Known rows, with every way that one mark hangs from another:
k_955[k_518[k_310]]: [-2.794,  0.641,  3.250, -0.380, -0.334, -0.025, -1.085, -0.131,  1.144,
  0.072,  0.546, -0.154,  0.177, -2.039, -0.654, -1.528, -0.291, -1.649,
 -0.267]
k_495[k_518 k_795[k_348]]: [ 4.817,  1.124,  3.550, -0.651,  0.190, -2.070, -0.976,  0.821, -1.434,
  0.156,  0.768,  0.389, -1.437, -0.632, -0.800, -3.935, -2.583, -2.445,
 -0.293]
k_753[k_364 k_944[k_310 k_495]]: [ 0.327,  0.247, -0.124,  0.184, -0.576,  1.278,  0.865,  1.701, -0.068,
  1.982,  0.494, -1.571, -0.414, -3.691,  0.656, -0.180,  0.041, -0.211,
 -0.316]
k_955[k_518]: [-1.515,  0.355,  3.811, -0.623, -0.413, -0.191, -2.715, -0.173,  1.014,
  0.103,  0.159, -0.092,  0.675, -2.740, -0.694, -1.693, -0.455, -0.975,
 -0.318]
k_433[k_348[k_795]]: [-0.344,  0.134,  3.635, -0.799,  0.798,  0.534, -1.007, -0.081, -0.076,
  0.527,  0.434, -2.338, -0.878, -3.222, -1.936, -4.183, -0.169, -3.699,
 -0.176]
k_937[k_955[k_518[k_310 k_753[k_364 k_944]]]]: [-3.703,  0.320,  2.169,  0.295,  2.471,  0.119,  2.030,  0.708,  0.736,
 -0.912,  0.008,  0.206, -1.641, -2.633, -0.727, -1.071, -1.623, -1.406,
 -0.378]
k_944[k_310 k_495[k_518[k_753] k_795[k_348]]]: [ 4.301,  0.775,  1.160, -0.886, -0.191, -0.356,  3.935,  0.421, -1.169,
  0.952,  1.182,  0.343, -1.100, -0.731,  0.842,  2.700, -2.545, -2.001,
 -0.844]
k_495[k_518[k_310 k_753[k_364 k_944] k_955] k_795]: [ 1.019,  1.496,  2.018,  1.300,  2.911, -1.164,  4.295,  1.515, -1.000,
 -0.266,  1.001, -0.142, -2.913, -1.303, -0.221, -1.191, -4.026, -0.564,
  0.063]
k_495[k_518[k_310 k_753 k_955] k_795[k_348]]: [ 1.489,  0.814,  2.425,  0.374,  1.947, -1.742,  3.412,  0.610, -1.788,
 -1.363,  1.218,  1.305, -1.843,  0.110, -0.383,  0.101, -4.020, -2.805,
 -0.263]
k_753[k_364 k_944[k_310 k_495[k_518] k_955]]: [ 2.081,  0.541, -0.320, -0.128,  0.054,  0.419,  3.180,  1.695, -0.609,
  2.147,  0.817, -1.572, -0.410, -4.473,  1.316,  2.469, -0.874,  1.134,
 -0.229]
k_495[k_518[k_310 k_955] k_795]: [ 2.376,  1.516,  3.523,  0.429,  1.492, -1.933,  2.384,  0.746, -0.774,
 -0.495,  1.131, -1.144, -2.391, -0.445, -1.037, -2.495, -2.843, -1.575,
  0.011]
k_944[k_495]: [ 0.437, -0.013,  1.649, -1.261, -0.954,  0.429, -1.683,  0.709, -0.784,
  0.346,  0.862, -1.471,  0.027, -2.748, -0.103, -1.549, -0.194, -1.747,
 -0.594]
k_348[k_795]: [-0.750,  0.412,  4.232, -0.715, -0.031, -0.405, -2.831,  0.185, -0.173,
  1.013,  0.546, -2.423, -0.812, -2.048, -0.841, -4.448,  0.490, -3.451,
  0.108]
k_518[k_310 k_753[k_364] k_955]: [-3.846, -0.043,  0.725,  0.554,  2.229,  0.168,  2.202,  0.553, -0.038,
 -2.121,  1.050,  0.222, -0.561, -2.096, -0.072,  1.800, -1.893, -1.888,
  0.032]
k_955[k_518[k_310 k_753[k_364 k_944[k_495]]]]: [-4.083,  0.558,  1.048,  0.380,  0.612,  1.110,  1.764,  0.730,  0.675,
  0.614,  0.590,  0.373, -0.296, -3.107,  0.490,  1.025, -1.476, -0.690,
 -0.367]
k_518[k_955]: [-1.131, -0.506,  2.896, -0.049,  0.572, -0.600, -1.766,  0.339, -0.480,
 -1.490,  0.554, -0.946,  0.298, -2.277, -0.963, -1.194, -0.821, -1.469,
 -0.077]
k_944[k_310 k_495[k_795[k_348]] k_955]: [ 2.568,  0.321,  1.300, -0.759, -1.761, -0.198,  3.019, -0.023, -1.029,
  0.749,  1.351, -0.128, -0.316, -1.283,  1.183,  3.837,  0.258, -2.274,
 -0.383]
k_518[k_753 k_955]: [-2.339, -0.676,  2.425, -0.002,  1.953, -0.295, -0.172,  0.209, -0.820,
 -2.269,  0.726,  0.691,  0.075, -2.141, -0.311,  0.833, -2.264, -1.331,
 -0.285]
k_753[k_944[k_310 k_495 k_955[k_518]]]: [-1.019, -0.054,  1.448, -0.024, -1.042,  0.848,  2.032,  0.656, -0.426,
  1.824,  0.664, -0.742,  0.360, -3.591,  1.118,  2.571, -0.069,  0.504,
 -0.466]
k_495[k_518[k_310] k_795[k_348]]: [ 3.561,  1.378,  2.956, -0.370,  0.251, -1.765,  0.568,  0.883, -1.381,
  0.115,  1.174,  0.280, -1.881,  0.020, -0.766, -3.722, -2.422, -3.099,
 -0.262]
k_955[k_518[k_310 k_753]]: [-3.704,  0.468,  2.790, -0.287,  0.726,  0.238,  0.122, -0.244,  0.883,
 -0.532,  0.728,  1.042,  0.094, -1.980, -0.144,  0.152, -1.495, -1.540,
 -0.414]

Rows:
[-1.198,  0.004,  2.705,  0.234, -0.368,  0.256,  0.403,  0.499, -0.044,
  1.339,  0.473,  0.003,  0.405, -3.265,  0.617,  0.789, -0.108,  0.517,
 -0.228]
k_753[k_944[k_310 k_955[k_518]]]
[-3.061,  0.439,  2.041, -0.358,  0.721, -0.135,  1.059, -0.181,  0.767,
 -0.738,  0.905,  0.812,  0.400, -3.219,  0.612,  2.753, -0.829, -0.671,
  0.027]
k_944[k_955[k_518[k_310 k_753[k_364]]]]
[-3.834,  0.125,  2.803,  0.163,  2.314, -0.006,  1.570,  0.523,  0.298,
 -1.075,  0.101,  0.396, -1.591, -2.135, -0.844, -1.573, -1.764, -1.555,
 -0.527]
k_937[k_955[k_518[k_310 k_753[k_944]]]]
[ 3.338,  0.759,  2.832, -0.001,  1.389, -1.611,  1.311,  1.217, -2.443,
  0.045,  0.933,  1.795, -1.743, -1.310,  0.291, -1.660, -3.707, -1.315,
 -0.349]
k_495[k_518[k_753[k_944[k_955]]] k_795[k_348]]
[-3.916, -0.404,  1.647,  0.358,  2.050,  0.039,  1.803,  0.293, -0.716,
 -2.225,  1.217,  0.609, -0.536, -1.347, -0.275,  1.119, -2.033, -2.171,
 -0.215]
k_518[k_310 k_753 k_955]
[-2.864,  0.325,  2.358,  0.301,  0.994,  0.491, -0.856,  0.576,  0.816,
  0.242,  0.063,  0.908,  0.146, -3.580,  0.101, -0.348, -1.692, -0.004,
 -0.266]
k_955[k_518[k_753[k_364 k_944]]]
[ 0.379,  0.870,  2.109, -0.434, -0.582,  0.156,  4.999, -0.650,  0.497,
  0.802,  1.137,  0.353, -0.460, -1.867,  1.575,  6.224, -0.826, -0.482,
 -0.438]
k_944[k_310 k_495[k_795] k_955[k_518[k_753]]]
[-3.679, -0.024,  1.099,  1.287,  1.758,  0.525,  4.098,  1.192, -1.779,
 -0.866,  1.262,  0.142, -1.791, -1.230,  0.245,  0.778, -2.382, -1.647,
 -0.318]
k_518[k_310 k_753[k_944[k_495[k_795]]] k_955]
[-0.700,  1.170,  2.492, -0.373, -1.010, -0.220,  2.825, -0.147, -0.014,
  0.639,  1.262, -0.854, -0.924, -1.965,  0.635,  1.999, -0.174, -1.334,
 -0.183]
k_944[k_495[k_795] k_955[k_518[k_310]]]
[-3.582,  0.721,  1.964, -0.063,  0.879,  0.349,  0.526, -0.017,  1.487,
 -0.388,  0.589,  0.815, -0.039, -2.535, -0.001,  0.714, -1.339, -1.296,
 -0.198]
k_955[k_518[k_310 k_753[k_364]]]
[-4.595, -0.210,  0.409,  1.366,  2.397,  0.591,  2.613,  1.416, -0.703,
 -1.254,  0.882,  0.309, -0.984, -2.482,  0.056,  0.624, -2.089, -1.089,
  0.039]
k_518[k_310 k_753[k_364 k_944] k_955]
[ 1.584,  0.559,  1.568, -0.383,  2.210, -0.695,  0.604,  1.462, -1.087,
  0.226,  0.733,  0.257, -0.693, -3.931,  0.487, -0.577, -3.207,  0.798,
 -0.243]
k_495[k_518[k_753[k_364 k_944[k_955]]]]
[ 0.165,  0.280,  1.135,  0.460,  0.113,  0.744, -0.755,  1.600,  0.335,
  1.455,  0.317, -0.867, -0.395, -3.341,  0.129, -1.978, -0.006, -0.193,
 -0.089]
k_753[k_364 k_944[k_310]]
[-4.187,  0.631,  1.778,  0.586,  1.027,  0.707,  0.793,  0.608,  0.920,
  0.256,  0.463,  0.871, -0.276, -2.899,  0.141, -0.168, -1.519, -0.668,
 -0.229]
k_955[k_518[k_310 k_753[k_364 k_944]]]
[ 1.791,  0.223,  1.138, -1.621,  0.629, -0.483,  2.142,  0.577, -1.687,
  0.073,  1.331, -0.404, -0.111, -3.670,  1.115,  3.092, -2.338, -0.051,
 -0.577]
k_944[k_495[k_518[k_753]] k_955]
[ 1.456,  0.591,  0.284, -0.124,  0.237,  0.414,  0.050,  2.248, -0.905,
  1.735,  0.465, -1.870, -0.840, -4.365,  0.238, -2.213, -1.465,  0.306,
 -0.321]
k_753[k_364 k_944[k_495[k_518]]]
[ 2.100,  0.756,  1.387, -0.336, -0.197, -1.018,  3.053,  0.867, -1.772,
  0.002,  1.247, -1.077, -1.377, -0.802, -0.266,  0.315, -2.240, -2.799,
 -0.440]
k_944[k_495[k_518[k_310 k_955] k_795[k_348]]]
[-3.165,  0.441,  2.384, -0.189,  2.377, -0.187,  1.724,  0.177,  1.198,
 -1.401,  0.129,  0.227, -1.376, -2.357, -0.851, -0.353, -1.468, -1.886,
 -0.371]
k_937[k_955[k_518[k_310 k_753[k_364]]]]
[-2.329,  0.348,  1.313,  0.123,  0.375,  1.035,  1.532,  0.426,  0.960,
  0.998,  0.254,  0.400,  0.237, -3.506,  0.748,  2.318, -1.380,  0.107,
 -0.494]
k_955[k_518[k_753[k_364 k_944[k_310 k_495]]]]
[-3.354, -0.059,  1.492,  0.206,  1.499,  0.522,  1.072,  1.074, -1.556,
 -0.566,  1.324,  1.258, -0.907, -2.350,  0.556, -0.783, -1.491, -1.105,
 -0.303]
k_518[k_310 k_753[k_944[k_955]]]
[ 2.228,  1.442,  0.849, -0.697,  0.921, -0.709,  4.747,  0.786, -1.114,
  0.271,  1.673, -0.587, -1.907, -2.381,  1.125,  2.467, -2.336, -0.741,
 -0.191]
k_944[k_495[k_518[k_310 k_753[k_364]] k_795] k_955]
[-2.243,  0.153,  2.318,  0.190,  2.254,  0.062,  1.893,  0.442,  1.103,
 -0.459, -0.256,  0.301, -1.139, -2.865, -0.417,  0.205, -1.557, -0.771,
 -0.463]
k_937[k_955[k_518[k_753[k_364 k_944[k_310]]]]]
[ 2.074,  0.251, -0.015, -0.750,  0.918,  0.208,  4.787,  0.539, -0.154,
  0.478,  1.001, -1.116, -0.181, -2.812,  0.873,  5.219, -2.519, -0.197,
 -0.644]
k_944[k_310 k_495[k_518[k_753[k_364] k_955]]]
